Each row was made from one path, in order. Every step used is in the known rows, and no mark comes twice. Write each row's path.
Known rows:
gifi/rimo/supif/rogun: [  3 -11  17  -4   7  13   2 -14   0  -9   7 -16  17  13   9  13 -12 -14
 -11   4   3  19   2  -1 -15  37   8  11  17  -6  -2  -6]
kigov/supif/mazo: [  3   0   6   4  -9  -2 -18   8  25  10 -27   9  11  -8 -11 -16 -15  11
   2  -7 -11  -9  -8   1  10  23   6  12  -2   5  -7  -5]
bulolu/dobig: [ -3  13 -13  -8   0  -3 -18   7  -3   4   4   7   0 -16   3  14  -8  -4
  -3  -8   1  -3   6  25 -17  -2  16  27   9 -17  -2   5]
gifi/rimo/bulolu/dobig/luzu: [-19  -8 -15 -10  11   6   4 -17 -15   2  -2 -17   5   8   8   7  -3 -14
  -8  -9   0  11  15  14 -24   6  -5  10  20  -7   7  10]
gifi/mazo/supif/kigov: [  5  -8   4  -6   7  20   1  11 -13   0  -3 -14   9  18  -9 -28 -11 -15
  -5  -1  -6  -1  -8  -8   5  27 -11   4  -8  10   9  -3]
mazo/supif/rimo: [-12  -9   2   1  -5   9  -7  -8   9  -4   8  17  -8   0  -9 -11   6   4
 -16  19  -5  -3  -9 -13   2   8   1  -7 -20 -11  -5   9]
rimo/gifi/mazo/supif: [ -7  -3   8  -9  -3 -17  14   6 -29   1  -8  -8 -10  12   0   9   8  -2
   0  11  -2   2  -6 -19   3   9 -25   8 -10   7  -2  -8]
votu/bulolu/rimo/supif: [ 18   6   3  10   7   2   3  -8   0  33  23   2   7 -13   9  15  -3  21
 -21   2   4  11  22  -7  -9 -13 -16  -8  11   1   5   4]
votu/bulolu: [ 16   4  -8  -6   7  -1  12   2  -3  23   3  -5  -5  -8   0  12  -8  10
  -8  -3  15  -4  26  -1  -5 -10  -7 -13  15  10  10   7]
rimo/gifi: [  3   4  15  -6 -14 -30  19   6 -11   0 -15   4  -8   5   5  25  14   9
   6  11   3   2   2  -9   3  -7  -9   6   3   2 -10  -8]
bulolu/dobig/supif/luzu: [ -6  15 -15   0  12  12 -10   6   0   2   4   1  -9  -3  12   5  -4  -4
   5 -16   0   0 -13  27  -8  -6  11  29   1 -17  -4   9]
gifi/rimo/bulolu: [ -5 -17  -6  -9   4   3  12 -21  -7   2  -7 -16   7  10   7  10  -5 -12
 -11   1   6   8  19   2 -14   9  -4  -6  23  -1  10   9]
bulolu/rimo: [ 11  -5  24   5 -11  -2  -1 -10   7   9   1  14  19 -22   0  13   7  22
  -8   9  -7   0  12   9 -14  -6   6   4  -2 -14   2   9]
luzu/dobig: [ -1  12 -15  -4 -13 -19  -9   8  -1 -17   1  10   0  -8   4   6  -9   1
  15   6  11 -15   9   4  10 -13  35   2   4   2  -3  -2]
gifi/mazo/supif: [ -4 -10  -3 -12   5  13   1   1 -23  -5   0 -14   1  11 -10 -17 -13 -17
  -3   5  -1  -6  -5  -2  -2  23  -9   2 -11   6  11   1]
bulolu/rimo/gifi/mazo/supif/dobig: [ -2  -8  28   7  -3  -9  -2   0 -11   9   5   4  11 -17   6  11  17  16
 -13  18  -9   9   2 -16  -8   3 -16  12 -16  -4   0   3]
rimo/bulolu/dobig/supif/kigov: [  2  12 -28   5   6   5  -1   8  -1  11   2   3  -4   5  10   0   1  -9
   1 -15   3   8  -2   2   2 -23 -16   7  28  -5  10  -7]
mazo/supif/kigov: [ 14  -5   7   5   3  13   1   6  12   3   6  13   3  20  -1 -28  -3   6
 -11  15  -7   6 -12  -8  14   8   5   6 -12  -4   8  -5]
rimo/bulolu: [  5  -4 -18  -2  -9  -7  16  -1  -6   0  -4   5   2  11   2   2  -1 -13
   5   3   9  -4  13  -3   3 -23  -9 -16  24   6  11  -5]
kigov/supif/dobig/luzu: [-12   1  11   3  -2 -11 -16   7   9  -7 -13   0  10  -4   0 -40  -8   6
  13  -5   5  -6  -8  10  -2  24  25   9  -7  16   1  -1]
kigov/supif: [ -1   2   8  -3  -9 -18 -11  -8  11  11 -16   9   6 -10  -5 -22 -16  13
   1  -6   0  -8  -6   8  -2  16  16   5   0   3   2  -2]
mazo/supif: [  2 -10  -4  -3   1   2   0  -7  -1  -1  10  14  -9  11  -3 -13  -6   4
  -7  22  -1  -1  -7   0   5   5   7   3 -15 -10  10  -2]
rogun/supif/rimo: [  3  -2   9  18 -19   7   5 -12  14   6   1  -3 -12   0 -12  10  22  -8
  -9  -4 -13   2   2 -22   6  -1  -8 -16  -7 -13 -22  18]
dobig/luzu: [-14   1   7  -8  -6   1  21   6 -14 -23 -14  -6   6  21 -10 -13   5   2
  28 -10  -2  -8  -3  26 -12  -4   4   3  -1   8  -7  -2]
mazo/supif/rimo/bulolu: [-14 -11  -9   4  -6   7  -3  -9   5   0  10  19  -9   6  -7 -13   8  -3
 -18  17  -2   1  -6 -21   5  -3  -9 -15 -12  -7   0   5]
rimo/bulolu/dobig: [ -3   7 -31  -3  -3  -5  -1   3 -10   7   5   9  -3  -1   8   7  -4 -16
  -2  -6   5   1  10   4  -7 -23  -7   3  25  -6   9  -3]
supif/luzu/dobig: [  0  -1  -7   0 -11  -5   9   9  -2 -21   0  13   1  12  10 -13 -10 -18
  17   6   8 -16   4  10  10 -15  39  -2 -16   8 -10  13]
luzu/supif/mazo: [ 20 -13   1 -13  10   3  -7  -5  22 -12 -14  -6  -6   0 -17  12 -12  -4
   6   0 -16  -7 -14  13  21  -1   2 -12 -19  -3   8 -13]

Which path is each row?
[-13  -3  -3   3 -20   1   4   0  10  -5 -11  10   2  -8  -8   6  15  -9
  -7  -4   4  -4   9 -17  -2 -10 -10 -27   9   2 -15  11] : supif/rimo/bulolu
[-10  10  12   5  -3   1   8   0   8  -4 -17  -4 -14  -3  -1  20  23  16
   6  -8   2   1 -18 -10   7  -1 -19  -3   2  -7 -17   2] : dobig/supif/rimo/gifi
[  2 -11  -1   2   6   6 -11   6   6 -11  16   9  -4   8   5 -20  -3  -4
  -5  30   7   0  -3  -7  10  14  19   5 -19  -2  12   1] : mazo/supif/dobig
[-12  19 -14   3  -6  -6 -13   5   8 -16  -1   5  -9 -13   3   9   4  10
  15  -3  10 -11  -6  -3  15 -11  20  -2   2  -4 -12   1] : luzu/dobig/supif/rimo
[  5  -1  30   6 -14 -21   7  -6  -3  14  -3  13  11 -21   6  26  20  28
 -10  15  -9   7   8  -6 -10 -12 -10  10  -5 -11  -5   2] : bulolu/rimo/gifi
[ 19   4   4  13   9   4  -2   0   3  28  25   0   9 -15  12  12   0  16
 -20   5   8  12  23 -10  -8  -8 -10  -7   8   5   6   4] : votu/bulolu/rimo/supif/dobig
[ -8  -7  13   1   8  13   0 -10  -3 -18   8 -24  16  22  13  -1  -5 -14
  -2   2   5  20   5   8 -13  32  13  11  10   3  -5   3] : gifi/rimo/supif/dobig/luzu
[ 20 -19  12 -20  15  -4   0 -13  10 -17  -4  -4  -5 -11 -11   9 -16  -9
   5   3  -3  -5 -19   9   7   6  12 -16 -12  -4  20 -24] : luzu/supif/rogun
[-14 -10   1  -9   1  17  -4   1 -16  -6  -2 -10   1   3 -16 -15  -4 -16
  -8   1  -4  -7  -5 -13  -3  27 -13  -6 -15   6  -1   8] : gifi/mazo/supif/rimo
[ 16   9   2  14 -10  15  -5  16  16 -12   5   2  12  26   1  10  -9 -13
   6   4  -7  10 -10  -5  15  12  -4   9  10   1 -20 -17] : rimo/supif/mazo
[  0  -4  11 -10   8   2  14  -2  -1 -21 -13 -12   3  24 -13 -26   1   2
  23 -18 -14   0 -20  27   4  -8   1  -7 -14  10   4 -14] : dobig/luzu/supif/kigov
[-10   0 -27  -8   9  -2   2   1 -14  -4   5   2  -5   5   2  -2  -3 -20
   8 -12  -1   3  -4   9  -8 -22 -12   0  15  -2  13 -15] : rimo/bulolu/dobig/luzu/supif/rogun
[  1 -12  -3 -11   3  -7  -2 -23  13  -9  -5  -1 -12  -9 -16   4  -1  -8
  -6  -5  -6  -3 -11   0  10 -16  -4 -37 -13  -2   8  -6] : luzu/supif/rimo/bulolu
[-16 -11  -7  -7   1  17  -1   0 -19  -3   0  -9   0   7 -13 -17  -4 -22
  -9   1  -2  -6  -4 -17  -2  20 -20 -10 -10   8   3   4] : gifi/mazo/supif/rimo/bulolu
[  5  -4   7  19  -4   7   7   4   3  -9   8 -17  -8  17   1 -10  19 -16
  11   3  -6   5   1  -8   8   2   5  -2  -8   1  -7   9] : rogun/supif/dobig/luzu
[ 16  -2  29  15  -7   7  -5  -5   8   3  19  15  25 -13   7  13   0  11
 -12  12  -8  14  -4  -6 -11   5   1   8   4 -13  -3 -12] : bulolu/rimo/supif/rogun
[  7  22 -12   7   1  -3  -7  14  10 -12  -2   2  -1   2   9  -2  -2  11
  18  -6   8  -6  -8   0  23 -12  22   8   9   1  -3  -8] : luzu/dobig/supif/kigov
[  8  13 -22  -7  13   1  -5   6  -7  30  12  -2  -9 -18   5  18  -9   7
 -15 -12  11   0  25   9 -14 -11  -5   6  16  -1   8   9] : votu/bulolu/dobig
[ 10   5   5  12  11   6   3   2  -2  24  24  -2   8  -8  10   4   2  17
 -13   1   5  13  19  -5 -11  -9 -13  -5   6   9   4   4] : votu/bulolu/rimo/supif/dobig/luzu
[ 10   2   8   1   7  -8  11  -2 -15  37   6  -5   0 -22   5  23   7  23
 -21   0   2   5  27 -14 -12 -11 -29  -6   6   8   6   8] : votu/bulolu/rimo/gifi/mazo
[ -1   1  11   2  -4 -13 -22   5  15   1 -11   4  10 -15   3 -30 -12   6
   3   1   8  -7  -4   3   2  26  29   7  -4  11   4   1] : kigov/supif/dobig
[-12   3 -32  -6   7  -5   2  -3 -16  -1   5   2  -8   7   1  -3  -2 -16
   7 -13  -3   1  -1  16  -7 -28 -11  -1  13  -2  12  -9] : rimo/bulolu/dobig/luzu/supif
[-14  17 -22   6  -6  -7 -10   3   5 -13   1   6 -10  -9   5   7   5   5
  14  -4  11 -10  -4  -9  16 -18  14  -7   8  -2  -8  -1] : luzu/dobig/supif/rimo/bulolu
[ -2  11 -23 -11  22   0  -3  -2 -13  22  13  -9 -14 -10   0   8  -8   7
  -5 -19   3   2  13  19 -14 -15 -10   2   4   2  10   3] : votu/bulolu/dobig/luzu/supif
[ -7  -8   3 -11   6   6  10   0   0 -27 -17 -13  -1  20 -18 -10  -2  -2
  27 -12 -18  -6 -18  28   6  -5  -5  -3 -18   8  -1 -13] : dobig/luzu/supif/mazo
[ 17   1   4   3   7   1   6  -6  -1  34  11   3   4 -24   4  18  -1  25
 -19   0   5   2  29  -2 -13 -15 -12 -10   7   1  10  12] : votu/bulolu/rimo
[ -7   2   0   3  -9 -18 -10  -3   8   2  -9  17   2  -3   4 -36 -20   2
   8  -6   1 -15  -8   9   7   6  35   5 -14   9  -5   6] : kigov/supif/luzu/dobig
[ 19  -5   2  19 -11  16   5   4  20   6  -5  -9  -8  14  -9  15  12 -12
   1   1 -20   3   2 -16  20   1 -13   2  -3 -10 -16   6] : rogun/supif/mazo
[ 17  -4   6  18  -6   4   1   1  12  -2  10 -13  -8   8   4   1  15 -16
   0   8  -2   4   6 -15  12   4   9  -3  -4  -3  -4  11] : rogun/supif/dobig
[-15  -3  11  -6   0 -14  13  14 -32  -8  -6 -12  -8  17   2  -2  13  -7
   9  10  -1   4  -8 -17   3  13 -22  11 -15  14  -3  -8] : rimo/gifi/mazo/supif/dobig/luzu
[-17  22  -8   1   4   2 -17   6   2   6  -1   2 -13 -19   5  23  11   6
  -3 -17  -1   5 -13   9 -10  -2  -6  26   6 -21 -14   5] : bulolu/dobig/supif/rimo/gifi
[ -6  -3  10   0   0   4   1  24  -1 -33  -6 -10  11   9   5 -17   7 -10
  25   5  12  -5   5  13  -2  10  25   4  -5  17  -2   3] : supif/dobig/luzu
[ -7 -12  11 -17  10   1  14  -5  -8 -30  -9 -10  -2  13 -14 -12  -3  -5
  26 -10  -9  -6 -22  25  -4  -1   4  -7 -15   6   7 -20] : dobig/luzu/supif/rogun
[-19   5  19   3 -19 -25 -12  -7  13  12 -22  15  -1 -19  -9 -12   6  17
  -9  -8  -5  -4 -10 -15  -2  17  -1  -2  -7   5 -18   3] : kigov/supif/rimo/gifi
[ -9   6  -5   8   0  12   6  -4  12  -3 -12  -3 -10  -1  -1   9  16   5
   5 -11   5   0 -12  -8   8  -9 -20 -14  12  -5  -6   3] : dobig/supif/rimo/bulolu
[  0  14 -11   0   3  -4  -9  11   4 -18   1   3  -6 -10   8  10  -6   4
  22   3  14 -10  -9  -2  16  -3  25   8   9  -3   0 -15] : luzu/dobig/supif/rogun
[ 18   3   4  11   7   6   8  -5  -1  30  23   5   6  -7  11   9  -4  14
 -20   1   3  10  20  -6  -8 -14 -13  -9   4   4   2   9] : votu/bulolu/rimo/supif/luzu
